Each row was made from one path, in order. Every step used is in the known rows, and no mark comes twice. Write each row's path.
Known rows:
roponuz/bufimet: -.11 -.10 .17 .22 .18 .00 -.05 -.01 -.01 -.10 -.10 .24 -.32 -.14 .00 .17
 -.29 -.33 .19 .24 .12 .00 -.02 .00 .05 -.01 -.18
suba/bufimet/roponuz/vopag: -.12 -.36 .07 .17 .14 .27 .02 -.22 .15 -.39 -.29 .14 -.17 -.03 -.13 .08
 -.13 -.31 -.09 -.04 .21 -.09 .00 -.13 .18 .06 -.19
roponuz/bufimet/kenul: -.05 .13 .06 .28 .00 .04 -.06 .08 -.05 -.08 -.05 .20 -.29 .02 -.01 .05
 -.29 -.35 .13 .28 .20 .08 -.08 .11 -.03 .01 -.16
roponuz/bufimet/suba: -.02 -.34 .20 .20 .12 -.16 -.01 .10 .09 .00 .03 .21 -.40 -.06 -.06 .07
 -.27 -.16 .05 .14 .25 .00 .05 .06 -.04 .02 -.12
vopag/suba: -.08 -.13 .13 .05 .22 -.08 -.13 .14 .05 -.03 .12 .22 -.25 .06 -.11 .17
 -.17 -.24 .11 .24 -.15 .13 -.05 .03 .12 .17 .03
vopag/suba/rafu/roponuz: -.09 -.10 -.14 -.05 .28 .04 -.27 .09 .19 -.20 -.12 .06 -.30 .05 .01 .10
 -.51 .02 .15 .27 -.21 .02 -.29 -.12 -.01 .04 -.15
rafu/suba/bufimet: .00 -.18 .36 .22 .27 .15 .12 .08 -.06 -.24 -.34 .27 -.15 .18 -.16 .09
 .06 -.35 -.10 .25 .04 -.07 -.03 -.11 .06 -.03 -.18
kenul/bufimet/suba/rafu: -.04 -.35 -.03 .11 .08 .05 -.16 .01 .09 -.15 .12 .25 -.34 -.10 -.12 .00
 .12 .10 .02 -.01 .08 .03 -.03 .00 .12 -.07 -.08
depil/roponuz/vopag: -.19 -.09 .08 .13 .09 .23 -.07 -.18 .19 -.09 -.12 -.05 -.39 -.37 -.30
 .26 -.26 -.29 .02 .24 .09 -.04 .06 .12 .16 .11 -.26
bufimet/suba/rafu/roponuz: .02 -.39 -.01 .03 .13 .11 -.24 -.03 .25 -.15 -.15 .08 -.40 -.03 -.05
 -.02 -.45 .18 -.01 .14 .05 -.01 -.14 -.13 -.02 -.05 -.16
depil/suba/bufimet/kenul: .03 .11 .14 .27 -.02 .25 -.04 .03 -.11 -.18 -.21 .16 -.08 .00 -.24 .11
 -.13 -.01 -.39 .29 .03 .04 .05 .00 .02 .08 -.18
vopag/roponuz/rafu/suba: -.06 -.38 .60 .24 .26 -.07 .00 .11 .16 -.34 -.27 .35 -.37 .19 -.15 .28
 .14 -.51 .29 .27 -.07 .01 -.25 -.17 .13 .18 -.12
depil/roponuz/rafu: -.06 -.42 .25 .13 .09 .06 -.05 -.17 .16 -.11 -.16 .01 -.38 -.32 -.19 .30
 -.36 -.32 .18 .28 .04 .06 .04 .05 .06 .14 -.15
suba/bufimet/roponuz/rafu: .01 -.71 .24 .20 .13 .12 .05 -.20 .12 -.37 -.30 .18 -.16 .01 -.01 .13
 -.22 -.33 .07 -.02 .13 .01 .00 -.21 .11 .15 -.07
bufimet/kenul: .03 .06 .11 .22 -.05 .23 -.12 .02 -.03 -.03 .00 .23 -.23 .09 -.11 .00
 -.11 -.25 .05 .26 .04 .16 -.04 .09 .08 .12 -.08
depil/suba/bufimet/roponuz: -.04 -.39 .22 .23 .17 .19 -.05 -.12 .05 -.32 -.23 .23 -.12 -.12 -.02 .15
 .00 -.06 -.33 .14 .03 .00 .10 -.09 .12 .02 -.21
rafu/suba: -.04 -.16 .44 .21 .20 .09 -.05 .10 .03 -.12 -.21 .34 -.29 .11 -.16 .14
 .17 -.35 .10 .31 -.06 -.01 .02 .00 .19 .02 -.18
vopag/suba/bufimet/roponuz: -.03 -.37 .02 .06 .30 .00 -.05 -.01 .05 -.26 -.01 .16 -.06 .16 .06 .04
 -.16 -.27 -.05 .07 .04 .12 -.07 -.08 .01 .12 -.03
kenul/bufimet/roponuz/vopag/suba: -.26 -.28 .03 .16 .19 -.09 -.10 .05 .26 -.15 .21 .15 -.22 .08 -.14 .15
 .19 -.32 .12 -.06 .05 .05 -.08 .04 .36 .04 -.08
suba/rafu/roponuz: -.06 -.16 -.06 .03 .18 .27 -.25 -.11 .15 -.25 -.28 .11 -.33 -.08 -.01
 .08 -.45 .03 .14 .27 -.08 -.02 -.21 -.17 .07 -.05 -.26
vopag/roponuz/bufimet/kenul: -.04 .18 .07 .29 .07 .00 -.09 .10 -.04 -.24 .01 .25 -.27 .14 .03 .04
 -.12 -.46 .21 .29 .21 .10 -.31 .00 -.13 .04 -.16
kenul/bufimet/suba/rafu/roponuz/depil: .06 -.44 -.03 .15 .13 .23 -.14 .06 .19 -.01 -.08 .05 -.35 .02 -.15 .03
 -.19 .07 -.02 -.04 .17 -.08 -.11 -.21 .11 -.15 -.11
kenul/bufimet/suba: .00 -.35 .24 .20 .10 -.06 -.01 .05 .04 .06 .25 .28 -.31 .08 -.17 .01 .21
 -.14 .04 .06 .13 .12 .04 .07 .16 -.03 -.04
rafu/roponuz: -.01 -.17 .19 .13 .23 .18 -.09 -.06 .11 -.04 -.18 .17 -.31 .09 -.05 .09
 -.35 -.23 .15 .33 .00 .04 -.16 -.09 .12 -.03 -.21
rafu/roponuz/vopag/suba/bufimet/kenul: -.06 .18 -.10 .11 .09 .15 -.02 .13 .14 -.16 -.20 -.13 -.15 .37 -.27 .01
 -.56 -.23 -.10 .20 .15 -.03 -.30 -.07 -.01 .10 -.09

Write each row's path:
.08 -.25 .24 .20 .22 .43 .03 .02 .07 -.07 -.46 .03 -.17 -.03 -.26 .26
 -.42 -.04 -.37 .25 .02 -.15 .02 -.28 .09 -.07 -.25 -> rafu/roponuz/depil/suba/bufimet
.02 -.39 -.01 .05 .05 .09 -.22 -.01 .17 -.19 -.05 .20 -.37 -.18 -.12 .02
 -.22 .13 -.03 .06 .03 .01 .03 -.03 .04 .09 -.07 -> bufimet/suba/rafu
-.01 -.19 .35 .23 .18 .27 -.13 .09 .11 -.13 -.13 .30 -.33 -.14 -.25 .36
 .04 -.17 -.13 .23 -.10 -.07 .01 -.15 .20 .13 -.15 -> vopag/roponuz/depil/suba
-.06 -.46 .05 .21 .05 .39 -.31 -.06 .24 -.25 -.29 .21 -.28 -.42 -.10 .30
 -.06 .09 -.24 -.02 -.09 -.11 .19 -.19 .25 .06 -.21 -> bufimet/roponuz/depil/suba/rafu
.08 -.28 .21 .15 .19 .34 -.07 -.01 .16 .07 -.25 .08 -.33 .03 -.13 .19
 -.40 -.29 .10 .25 .03 -.05 -.05 -.21 .14 -.06 -.14 -> rafu/roponuz/depil
-.15 -.07 .01 .04 .23 .07 .04 .09 .12 -.23 -.11 .01 -.15 .07 -.29 .18
 -.35 -.26 -.08 .09 .00 -.10 -.07 -.04 .14 .16 -.03 -> roponuz/vopag/suba/bufimet
-.10 .21 -.11 .26 .04 .16 -.22 .09 .10 -.22 -.30 .04 -.32 -.15 -.01 .16
 -.54 .14 -.14 .38 .09 -.09 -.18 -.04 -.07 -.11 -.40 -> depil/suba/rafu/roponuz/bufimet/kenul
.05 .09 .26 .28 .09 .19 .06 .15 -.12 -.19 -.32 .21 -.09 .33 -.19 -.05
 .08 -.35 -.14 .31 .15 .04 -.08 -.01 .00 .02 -.15 -> rafu/suba/bufimet/kenul
-.27 -.31 -.19 .01 .13 .08 -.32 -.02 .37 -.38 -.07 .09 -.32 -.17 -.09
 .17 -.20 -.07 .09 -.03 -.07 -.06 -.11 -.03 .21 .20 -.08 -> bufimet/roponuz/vopag/suba/rafu
-.01 -.34 -.06 .10 .16 .08 -.14 -.01 .18 -.12 .01 .13 -.36 .08 -.06 -.04
 -.11 .10 .05 .05 .11 .04 -.18 -.12 .05 -.17 -.20 -> kenul/bufimet/suba/rafu/roponuz
-.12 -.13 .05 .13 .17 .26 -.29 -.05 .17 -.25 -.33 .15 -.38 -.22 -.11 .24
 -.38 .23 -.14 .34 -.18 -.11 -.10 -.13 .12 -.03 -.34 -> depil/suba/rafu/roponuz
-.06 -.32 -.05 .12 .11 -.06 -.16 .04 .15 -.19 -.08 .19 -.42 -.26 -.01
 .05 -.37 .04 .04 .05 .19 -.06 -.01 .00 -.08 .00 -.16 -> roponuz/bufimet/suba/rafu
-.21 -.31 .07 .08 .15 -.03 -.17 .04 .33 -.20 .04 .11 -.27 -.03 -.09 .18
 -.08 -.30 .11 .01 .00 .04 -.01 .04 .29 .21 -.03 -> bufimet/roponuz/vopag/suba
.07 .07 .03 .19 .01 .28 .01 -.01 -.14 -.18 -.17 .14 -.10 .18 -.14 -.08
 -.23 -.25 -.14 .23 .13 .10 -.07 -.04 -.05 .07 -.08 -> suba/bufimet/kenul
-.02 -.42 .39 .14 .19 .02 -.07 -.04 .14 -.33 -.14 .29 -.36 .03 -.11 .24
 -.14 -.39 .32 .19 -.07 .03 -.20 -.16 .10 .25 -.04 -> vopag/roponuz/rafu
-.08 -.42 .50 .23 .17 -.02 .01 -.03 .18 -.11 -.28 .09 -.38 -.15 -.25 .31
 -.06 -.43 .14 .38 .01 .03 .04 .03 .08 .11 -.25 -> depil/roponuz/rafu/suba
-.11 -.13 .15 .13 .17 .24 -.07 -.08 .26 -.11 -.27 .05 -.41 .01 -.22 .17
 -.40 -.24 .14 .22 .02 -.12 -.12 -.10 .25 .02 -.26 -> rafu/roponuz/vopag
-.06 -.46 .60 .25 .15 -.03 .01 .08 .15 -.18 -.30 .31 -.37 .06 -.19 .25
 .01 -.42 .20 .26 -.08 -.03 .00 -.07 .22 .17 -.09 -> roponuz/rafu/suba
-.11 -.65 .52 .37 .20 -.10 .03 .03 .19 -.23 -.14 .36 -.27 .16 -.03 .17
 .46 -.48 .26 .07 .06 .06 -.05 -.09 .35 -.02 -.13 -> kenul/bufimet/roponuz/rafu/suba
.11 .00 .16 .31 -.04 .46 -.01 .11 -.08 -.07 -.30 .13 -.09 -.05 -.36 .18
 -.21 -.10 -.46 .19 .08 -.05 .16 -.11 .07 .06 -.12 -> roponuz/depil/suba/bufimet/kenul
-.15 -.06 .07 .04 .27 .00 -.10 .11 .32 -.07 -.09 -.03 -.34 .14 -.23 .21
 -.45 -.23 .15 .23 -.07 -.06 -.21 -.04 .19 .11 -.11 -> rafu/roponuz/vopag/suba
-.13 -.11 .08 .12 .11 .25 -.29 -.04 .09 -.28 -.21 .23 -.31 -.38 -.15 .28
 -.18 .19 -.20 .25 -.22 -.06 .09 -.03 .14 .06 -.25 -> depil/suba/rafu
-.06 .16 -.23 .19 .03 .14 -.20 .00 .09 -.21 -.28 .01 -.31 .01 .10 .00
 -.60 -.09 .15 .30 .18 -.03 -.29 -.06 -.11 -.13 -.32 -> suba/rafu/roponuz/bufimet/kenul
.13 .01 .14 .31 .03 .45 .00 .07 .02 -.04 -.41 .01 -.11 .11 -.30 .12 -.40
 -.07 -.42 .26 .13 -.08 -.02 -.21 .02 -.01 -.20 -> rafu/roponuz/depil/suba/bufimet/kenul
.05 -.18 .31 .29 .02 .11 .13 .01 .03 -.22 -.42 -.05 -.15 .08 -.28 .13
 -.18 -.44 -.10 .32 .20 .05 -.07 .01 -.12 .10 -.19 -> depil/roponuz/rafu/suba/bufimet/kenul
-.02 -.41 .30 .25 .28 .15 .05 -.02 .04 -.33 -.36 .29 -.10 .20 .00 .01
 .20 -.41 -.09 .14 .13 .02 .00 -.14 .10 -.05 -.20 -> rafu/suba/bufimet/roponuz
-.08 -.07 .17 .20 .24 -.02 -.03 .05 -.02 -.26 -.03 .29 -.34 .02 .05 .18
 -.14 -.44 .27 .27 .12 -.01 -.26 -.06 -.04 .01 -.19 -> vopag/roponuz/bufimet
-.07 -.65 .31 .28 .09 -.02 -.01 -.12 .17 -.20 -.01 .31 -.25 .01 .01 .15
 .19 -.37 .27 -.02 .08 .12 -.01 -.07 .30 .03 -.06 -> kenul/bufimet/roponuz/rafu
-.11 -.44 .01 .27 .07 .33 -.26 -.05 .18 -.21 -.15 .26 -.23 -.32 -.08 .25
 .24 .07 -.18 -.06 -.04 -.09 .14 -.16 .34 -.09 -.21 -> kenul/bufimet/roponuz/depil/suba/rafu
-.11 -.08 .06 .18 .17 .01 .00 -.11 .00 -.07 -.06 .01 -.34 -.36 -.03 .23
 -.38 -.37 .11 .36 .21 .04 .00 .13 -.07 -.08 -.30 -> depil/roponuz/bufimet
-.15 -.03 .01 .20 .20 .11 -.21 .03 .16 -.28 -.36 .10 -.37 -.29 -.01 .30
 -.54 .13 -.06 .35 .00 -.18 -.13 -.14 .02 -.15 -.44 -> depil/suba/rafu/roponuz/bufimet
-.01 -.13 .06 .01 .27 .00 -.01 .09 -.06 -.17 -.06 .10 -.11 .13 -.12 .10
 -.30 -.23 -.06 .20 -.04 .04 -.10 -.04 -.02 .12 .02 -> vopag/suba/bufimet
-.17 -.11 -.10 .05 .14 .33 -.23 -.13 .31 -.30 -.37 .05 -.41 -.16 -.17
 .16 -.50 -.03 .11 .17 .00 -.19 -.19 -.16 .19 -.03 -.28 -> suba/rafu/roponuz/vopag
.02 -.29 .21 .20 .22 -.19 -.04 .09 .12 -.19 .10 .24 -.43 .04 -.01 .07
 -.14 -.30 .16 .14 .24 .03 -.20 -.02 -.13 .05 -.12 -> vopag/roponuz/bufimet/suba
